Known rows, with every step that occurs
nago, mafod, dimuke: [ 2.409  0.202  0.558 -0.002 -0.978 -1.533  0.909  0.018 -1.099 -2.683
 -1.814  0.201 -3.516 -2.067 -0.884  0.052 -1.964 -2.193]
sosi, bazon, mafod, dimuke: [-2.762 -3.415  0.299 -3.133  1.821 -4.995  2.198  1.435 -0.759  0.246
 -3.351 -0.340 -0.226 -1.499 -1.590 -3.204 -0.128 -1.616]
nago, mafod, dimuke, sosi: [ 1.686  0.287  0.760  0.829 -1.036 -2.105 -0.130 -2.466 -1.171 -4.754
 -1.475  0.027 -1.656 -0.899 -2.407 -0.484 -1.901 -2.308]
neli, nago, mafod, dimuke, sosi: [ 2.737  1.493  0.434  0.931 -0.290 -2.227 -0.922 -2.890 -1.246 -4.152
 -0.498 -1.805 -1.179 -1.759 -2.258  0.710 -1.130 -0.037]
nago, mafod: [ 3.050  0.449  0.932  2.165 -1.014 -1.882  1.444  0.604 -0.233 -3.127
 -1.453  2.725 -2.793 -1.007  0.182  1.747 -2.410 -2.482]
neli, sosi, bazon, dimuke, mafod: [-0.333 -0.598  1.479 -2.455 -4.561 -0.845  0.612  1.754  0.353 -0.210
 -0.924 -0.175  1.376 -0.119  0.426  3.046  1.200 -0.071]
sosi, bazon: [ 0.307  0.389  1.263 -1.215  0.522 -4.583  1.741  1.506 -0.252 -0.571
 -2.596  3.812 -1.142 -0.705 -1.136 -0.063  0.221 -1.849]
dimuke, mafod, bazon: [-0.777 -1.644 -0.216 -1.470 -2.367  0.830 -0.851 -0.142 -0.736  0.670
 -1.102  0.935 -0.649 -2.598 -2.538 -2.582 -0.307 -1.820]
sosi, dimuke, mafod, bazon: [-1.179 -1.388  0.599 -3.822 -2.319 -0.365 -0.988  1.454 -0.002  2.134
 -1.534  1.018  0.379 -1.132 -1.452  0.410  0.302 -2.611]
neli, sosi: [ 3.748  0.764  1.961 -0.438 -1.254  0.720  1.336 -1.659 -2.584 -0.636
 -1.103  2.274 -2.256 -2.988  1.173 -1.100 -1.281 -0.124]
neli, nago, mafod, bazon: [ 2.838  2.430 -0.702  0.125 -0.525  1.121  0.118 -0.208 -1.562 -0.988
  0.532  1.159 -1.049 -3.381 -2.099  2.957 -0.236 -0.416]
sosi, dimuke: [ 2.174 -0.050  2.024 -3.176  0.352 -4.117  1.170  1.455 -0.429 -0.104
 -2.821  2.401 -1.467 -0.230  1.244  1.582 -1.398 -2.448]
mafod, dimuke: [ 2.077 -0.593  0.599 -2.322  0.394 -2.143  0.934 -0.967 -2.055 -1.568
 -2.648 -0.132 -3.503 -2.950 -1.267 -3.456 -1.866 -1.250]
neli, nago: [ 3.984  1.126  0.547 -0.257  1.410 -2.743  0.275 -1.184 -1.440 -1.029
 -0.921 -0.132 -2.025 -3.196  0.088 -0.407 -1.265  1.608]
dimuke, bazon: [ 2.129 -1.133  1.115  0.316 -1.472 -1.705  1.909 -1.949  0.543 -1.903
 -2.011 -0.566 -1.686 -0.663  0.997 -1.123 -2.257 -0.408]
neli, sosi, bazon: [ 1.270  1.501  2.118 -1.298 -1.028 -1.695  1.629  0.605 -1.470  0.501
 -1.525  3.722 -0.750 -1.585  0.041  0.812  1.152 -0.559]
mafod, bazon: [ 1.365  0.377 -0.336 -2.247 -0.078  0.651  1.067 -0.676 -2.432 -0.436
 -1.427  2.865 -1.640 -3.346 -2.627 -1.918 -0.995 -1.928]
dimuke, mafod, bazon, sosi: [-0.692 -2.749 -0.763  0.007 -2.523  3.781 -0.648 -0.770 -1.245  0.714
 -1.653  1.505 -0.997 -3.192 -1.944 -2.336 -0.388 -0.159]
nago, neli, sosi, bazon, dimuke: [ 3.142  2.710  1.618 -2.850 -3.721  1.307  2.216  1.446 -0.614 -0.907
 -0.507  2.187  0.230 -0.479  0.639  6.111  1.944  0.573]

Rows
[ 1.226  0.877  0.692 -3.507 -1.025 -3.546  2.946  2.144 -0.506 -2.392
 -2.041  1.973  0.175 -0.083 -0.648  3.607 -0.078 -1.162] -> sosi, bazon, dimuke
[-3.331 -3.459  0.769 -0.493  1.934 -6.219  2.015  0.222  0.215 -1.528
 -2.831  1.732  2.323  0.536 -1.761 -2.074 -0.324 -1.972] -> dimuke, sosi, bazon, mafod
[-0.475 -3.247  1.464 -0.997 -2.496 -1.031 -0.959  1.362  1.109  1.268
 -2.794  0.572 -0.664 -0.083  1.501  0.675 -0.641 -0.987] -> bazon, sosi, dimuke, mafod
[-1.895 -2.606  1.488 -1.291  0.741 -3.118  2.799  1.295 -0.881  1.084
 -2.208  1.999  1.288 -1.069  0.594 -1.037  0.431 -0.716] -> neli, sosi, bazon, mafod
[ 2.500  0.221  0.723 -1.539 -1.143 -2.318  1.459 -2.181 -1.451 -5.513
 -1.420  0.407  0.325 -0.244 -1.398  1.068 -2.231 -1.086] -> bazon, dimuke, sosi
[-0.780  0.426  1.051 -2.037  0.257 -4.665  0.386 -0.969 -0.874 -2.239
 -2.559  1.438 -0.167 -0.494 -3.442 -1.444  0.767 -1.753] -> mafod, dimuke, sosi, bazon
[ 1.610 -1.335  0.755 -1.468 -1.526 -1.280  1.436 -2.375 -0.147 -1.616
 -2.286 -2.788 -2.409 -1.437  0.042 -2.295 -1.857 -0.254] -> mafod, dimuke, bazon
[ 2.194  0.805 -0.620 -4.380 -1.472  1.206  2.314  0.112 -2.468 -2.304
 -0.893  1.154 -0.280 -2.500 -2.002  1.898 -1.195 -1.311] -> mafod, bazon, dimuke
[-1.120 -4.990  0.551  0.158  0.298 -3.212  3.085 -1.004  0.927 -1.031
 -2.606 -1.844  0.486 -0.232  1.400 -2.739 -2.725 -0.576] -> dimuke, bazon, mafod
[ 0.658  0.448  1.489 -3.149 -4.893  4.219 -1.734  0.841 -0.037  3.545
 -0.042  1.146  0.432 -1.425 -0.301  2.763  2.192 -0.971] -> nago, neli, sosi, dimuke, mafod, bazon
[ 3.616  1.038  2.974 -1.568 -4.155  1.798  0.991 -0.872  1.223  1.240
 -0.916 -0.329 -0.462  0.632  3.526  4.650  0.466  0.433] -> nago, neli, sosi, dimuke, bazon
[ 0.925 -0.549  0.384 -3.505 -0.460  1.463  0.818  0.752 -1.647  1.384
 -2.431  3.135 -0.727 -1.859 -0.360  1.852 -0.254 -1.332] -> mafod, bazon, sosi, dimuke
[ 1.695 -1.819  0.039  1.804 -2.871  2.318  1.368 -2.072  0.110 -2.254
 -2.049 -1.649 -2.573 -1.411  0.675  0.677 -1.821  0.439] -> nago, mafod, dimuke, bazon, sosi
[ 1.553 -0.244 -0.878  1.346 -1.694  4.128  0.987 -0.385 -1.872 -1.241
 -1.212  3.480 -1.942 -3.059 -1.635  1.356 -0.997 -1.135] -> nago, mafod, bazon, sosi
[ 1.495  0.889 -0.277 -3.051 -1.497  0.327  1.204 -2.344 -2.330 -4.381
 -0.692  0.825  1.247 -1.371 -3.388  1.177 -1.180 -1.461] -> mafod, bazon, dimuke, sosi
[-0.543  1.031  1.014 -0.134 -0.717 -4.213  0.316 -0.140 -0.114 -3.169
 -1.880  1.692 -0.229  0.223 -3.174  1.322  0.677 -2.548] -> nago, mafod, dimuke, sosi, bazon
[ 3.482  1.500  0.215  0.045 -0.142 -1.704 -0.009 -0.504 -1.199 -2.112
 -0.673 -1.761 -2.975 -2.992 -0.710  1.502 -1.117  0.217] -> neli, nago, mafod, dimuke
[ 2.558  0.167  2.844 -2.285 -2.828 -0.436  1.586 -1.036  0.406  0.701
 -1.505 -0.585 -0.180  0.245  3.290  2.978 -0.666 -0.252] -> neli, sosi, dimuke, bazon
[-1.995 -2.567  0.986 -3.236  0.647 -2.581  2.161  0.664 -1.695  1.163
 -2.562 -0.429  0.161 -2.133 -0.557 -2.456  0.554 -0.632] -> neli, sosi, bazon, mafod, dimuke
[ 1.689 -0.877  2.040 -2.206 -1.504 -3.077  1.708 -0.184  1.428 -0.298
 -2.473 -0.544 -0.532  0.990  2.177  2.166 -1.479 -1.339] -> sosi, dimuke, bazon
[ 2.553  0.875 -1.180  1.404 -0.924  3.997  0.150 -0.896 -1.996 -0.703
 -0.228  1.680 -1.391 -3.918 -1.469  2.575 -0.220  1.068] -> neli, nago, mafod, bazon, sosi
